Each row was made from one small tree. The marks that hang from a mark follow it in brackets, in alphabetical order. Every link used is in the known rows. Write each row's tree.
Known rows
finet(lare tole): [-1.70 -0.07  0.92 -0.24  2.81 -1.98 -0.21 -0.48 -1.58 -1.79  1.44 -0.01
  0.93 -2.04  0.38 -0.03  0.04 -0.04 -0.52 -0.09  0.00]
pedip(finet masoz povuzel(lare)): [ 1.75  1.20 -0.05  0.43  0.95  1.97  0.43  0.84 -0.09  0.50 -0.47  1.05
  0.92 -1.52 -0.46 -0.31  0.70 -1.66  0.69 -0.03 -0.72]
masoz(lare(finet povuzel) pedip): [ 1.47  6.29 -0.68 -0.60  3.42 -0.84  0.01  0.29 -3.29 -0.92 -0.85 -0.57
 -0.20  0.60  1.03  0.29  0.26 -1.50  1.13  0.34  0.54]
povuzel(lare(finet)): [ 0.44  0.38 -0.24  0.04  0.00 -0.40 -0.07  0.79  0.99 -0.16 -2.24 -0.14
  0.34  0.09  0.52 -0.09  0.58 -0.32  1.19  1.92  0.16]
lare(finet(tole) povuzel(pedip)): [-1.29  0.21 -0.29 -0.02  1.05 -0.83 -0.26 -0.25 -0.90 -1.29 -0.51 -0.24
  0.28 -0.95  1.37  0.19  0.17 -1.09  0.10  0.99  0.58]
tole(finet(lare(povuzel(pedip(masoz))))): [-0.75 -0.12  0.29  1.19  5.51 -0.51 -0.82 -0.25 -2.79 -2.11 -0.61 -0.38
 -0.81 -1.52  0.93 -0.80  0.16 -1.38 -0.35  0.20  0.20]
lare(finet(tole) povuzel(pedip(masoz))): [-0.52  0.25 -0.06  0.68  1.18 -0.29 -0.38 -0.07 -1.55 -1.21 -0.64  0.12
  0.23 -1.40  1.30 -0.38  0.24 -1.63  0.73  0.76  0.16]
masoz(lare pedip(finet)): [ 0.24  6.00 -0.70 -0.88 -2.61  0.55  0.19  0.14 -2.50  0.17  0.60  0.14
  0.73 -0.30  0.19  0.60  0.45 -1.13 -0.14 -1.70  0.44]
lare(povuzel): [ 0.55  0.19 -0.15 -0.01  4.37 -0.38  0.10 -0.66 -1.27 -0.72  0.75 -0.19
 -0.34  0.33  0.24  0.12 -0.38 -0.41 -0.17  0.89 -0.08]
pedip(finet(tole) povuzel): [-1.01  0.83  0.14 -0.58  1.44  0.59  0.50  0.16 -1.30 -0.05  0.93  1.11
  1.64 -2.04 -0.34  0.43  0.59 -0.82 -0.69 -0.92 -0.51]
povuzel(pedip(finet(tole))): [-2.67 -0.20 -0.31 -0.28 -4.92  0.49 -0.04 -0.34 -0.26 -0.21  0.78  0.39
  1.25 -1.95  0.49  0.47  0.21 -0.84 -1.14 -1.09  0.41]
tole(finet(lare(povuzel))): [-1.33  0.14  0.29  0.30  9.18 -1.69 -0.41 -0.55 -3.36 -2.25 -0.22 -0.39
 -0.36 -0.81  0.46 -0.23  0.19 -0.26 -0.94  0.98  0.00]
masoz(pedip(povuzel(lare(finet(tole))))): [-0.21  3.24  0.38 -0.62  2.49 -0.78 -0.17  1.34  0.03 -0.27 -1.61  0.86
  1.19 -1.89  0.24  0.30  0.86 -1.71  1.71  1.32  0.38]
masoz(pedip(finet(tole) povuzel)): [-0.98  3.37  0.03 -0.86 -0.12  0.39  0.24  0.38 -1.95 -0.02  1.15  1.34
  1.76 -2.31 -0.31  0.65  0.50 -1.69 -0.32 -1.07 -0.06]
pedip(finet(tole) masoz(lare) povuzel): [ 0.09  4.06  0.55 -0.19  3.15  1.29  0.47  0.62 -2.91  0.04  1.34  1.00
  1.16 -2.15 -0.35  0.00  0.83 -1.59  0.28 -2.42 -0.63]
masoz(lare(finet(tole)) pedip): [-1.08  5.69  0.14 -0.86  0.99 -1.40 -0.25  0.57 -2.32 -0.56 -0.75 -0.01
  0.79 -0.81  0.75  0.37  0.72 -1.05  1.09 -0.67  0.70]
tole(finet): [-2.12 -0.52  0.18  0.27  3.67 -0.48 -0.41  0.27 -0.98 -0.39 -1.60  0.23
 -0.21 -0.13 -0.21 -0.14  0.58  0.24 -0.39  0.05  0.07]
finet(lare(povuzel(pedip(masoz))) tole): [-0.50 -0.07  0.71  0.67  3.60 -0.90 -0.56 -0.66 -2.06 -2.23  1.78 -0.30
 -0.02 -2.57  1.08 -0.47 -0.30 -1.66 -0.26 -0.06  0.18]
pedip(masoz(lare(finet(tole) povuzel))): [ 0.14  3.46  0.32  0.12  7.13 -0.91  0.01  0.13 -3.41 -1.25  0.02 -0.10
  0.28 -0.62  0.85 -0.26  0.62 -1.23  1.24  0.14 -0.22]

Which tree is each row?
[-1.09  0.35 -0.08 -0.20  5.05 -1.56  0.07 -0.34 -1.87 -1.34 -0.11  0.02
  0.73 -0.58  0.75  0.22  0.25 -0.46  0.31  1.52 -0.01] : lare(finet(tole) povuzel)
[-2.05  0.17 -0.03 -0.27 -3.71 -0.44 -0.14 -0.60 -1.35 -1.58  1.34  0.04
  1.44 -2.94  0.91  0.25  0.08 -0.86 -1.39 -1.19  0.33] : povuzel(pedip(finet(lare tole)))
[-1.74 -0.30  0.11  0.37 -3.31  0.87 -0.31  0.11  0.66 -0.02  0.05  0.76
  1.13 -2.55  0.23 -0.07  0.61 -1.80 -0.02 -0.07  0.21] : povuzel(lare pedip(finet(tole) masoz))
[-0.52  3.52  0.11 -0.08  5.45  0.08  0.32 -0.68 -4.19 -0.80  2.18  0.38
  0.91 -1.33  0.14  0.13  0.45 -1.46 -0.22 -0.94 -0.40] : pedip(finet(tole) masoz(lare(povuzel)))
[-0.97 -0.21  0.32  0.64 -1.77 -0.05 -0.61  0.75  1.20 -0.37 -2.02  0.24
  0.57 -1.94  0.92 -0.49  0.76 -1.54  1.41  1.04  0.46] : povuzel(lare(finet(tole)) pedip(masoz))
[-1.47 -0.25  0.11  0.46  5.22 -1.15 -0.74 -0.36 -2.43 -2.18 -0.72 -0.65
 -0.79 -1.15  1.06 -0.22  0.02 -0.87 -0.97  0.29  0.53] : tole(finet(lare(povuzel(pedip))))
[-1.00  3.07 -0.13 -0.42  2.53 -0.98 -0.21 -0.06 -2.03 -1.25 -0.31 -0.69
 -0.11 -0.63  1.54  0.31  0.26 -1.33  0.50 -0.22  0.79] : masoz(lare(finet(tole) povuzel(pedip)))
[-0.06  0.38 -1.11  0.00 -2.58  1.09  0.19 -0.71 -1.16 -0.40  0.71 -0.17
  0.25 -0.55  0.78  0.41 -0.12 -1.24 -1.22 -0.07  0.29] : lare(povuzel(pedip(finet)))
[-0.58  6.43  0.10 -1.20  1.34  0.36  0.31  0.58 -3.01 -0.06  1.27  0.90
  1.37 -1.98 -0.09  0.78  0.74 -1.97  0.00 -2.20  0.16] : masoz(lare pedip(finet(tole) povuzel))
[-1.27  3.34  0.24 -0.59  2.11 -1.13 -0.01  0.43 -1.71 -0.69 -0.45 -0.25
  0.68 -0.51  0.81  0.17  0.83 -0.23  0.80 -0.58  0.25] : masoz(lare(finet(tole)))
[-0.70  0.66  0.23  0.33  5.15 -0.76  0.20 -0.97 -4.08 -2.12  2.55  0.47
  1.52 -2.62  0.46 -0.20  0.23 -1.14 -0.81  0.16 -0.73] : pedip(finet(lare(povuzel) tole) masoz)
[ 1.82  3.37  0.21  0.37  6.66  0.23 -0.02 -0.11 -2.64 -0.49  0.88 -0.30
 -0.78  0.27  0.25 -0.37  0.09 -1.17  0.69 -0.48 -0.26] : pedip(masoz(lare(povuzel)))
[ 2.22  4.45 -0.14  0.04  1.25  2.11  0.65  0.84 -2.61  0.33  0.47  0.57
  0.56 -1.02 -0.18 -0.21  0.82 -1.61  0.51 -2.42 -0.68] : pedip(finet masoz(lare) povuzel)
[ 1.27  1.64 -0.19 -0.25  0.48  0.61  0.61  0.22 -2.14 -1.00  1.05  0.31
  1.22 -1.92  0.23  0.05  0.33 -0.85 -0.79 -1.13 -0.63] : pedip(finet(lare) povuzel)
[ 0.63  3.01 -0.18 -0.24  1.84  0.17 -0.19 -0.24 -1.13 -0.59  0.46 -1.03
 -1.17  0.25  0.93  0.21 -0.19 -1.38 -0.02 -0.91  0.76] : masoz(lare(povuzel(pedip)))
[ 0.18  6.35  0.38 -0.98  2.99 -0.55 -0.01  1.27 -2.54 -0.41 -0.75  0.45
  0.79 -1.29  0.59  0.38  0.90 -1.67  1.53 -1.24  0.38] : masoz(lare(finet(tole)) pedip(povuzel))
[-0.18  0.57 -0.60 -0.02 -5.63  0.38  0.06 -0.29 -0.84 -1.12  0.67 -0.36
  0.77 -1.84  1.09  0.06  0.02 -0.78 -1.23 -1.16  0.29] : povuzel(pedip(finet(lare)))
[-0.59  3.66  0.24 -0.83  0.98 -0.60  0.20  0.16 -2.97 -1.37  1.91  0.92
  1.99 -3.24  0.15  0.47  0.39 -1.58 -0.60 -1.11 -0.11] : masoz(pedip(finet(lare tole) povuzel))
[-1.16  0.17  0.70 -0.24  7.24 -2.28 -0.11 -1.21 -2.66 -2.42  2.07 -0.35
  0.55 -1.75  0.50  0.09 -0.29 -0.46 -0.69  0.88 -0.07] : finet(lare(povuzel) tole)
[-1.68 -0.03  0.34 -0.20  1.91 -1.31 -0.18  0.38  0.80 -0.54 -1.60  0.21
  1.07 -1.02  0.44  0.10  0.74 -0.34  1.02  1.83  0.23] : povuzel(lare(finet(tole)))
[-0.78  3.39  0.08 -0.57  6.91 -1.58  0.12 -0.18 -2.97 -1.27  0.05 -0.47
  0.36 -0.25  0.97  0.33  0.48 -0.69  0.55  0.32  0.21] : masoz(lare(finet(tole) povuzel))
[ 1.05  0.23 -0.27  0.89 -3.61  0.82 -0.50  1.07  1.54  0.09 -2.79 -0.10
 -0.08 -0.76  1.01 -0.69  0.61 -1.56  1.66  0.96  0.41] : povuzel(lare(finet) pedip(masoz))
[ 2.60  1.26  0.17  0.62  2.39  1.06  0.10  1.51  0.40  0.11 -2.38  0.59
  0.31 -0.89  0.23 -0.72  0.89 -1.49  2.13  1.11 -0.56] : pedip(masoz povuzel(lare(finet)))
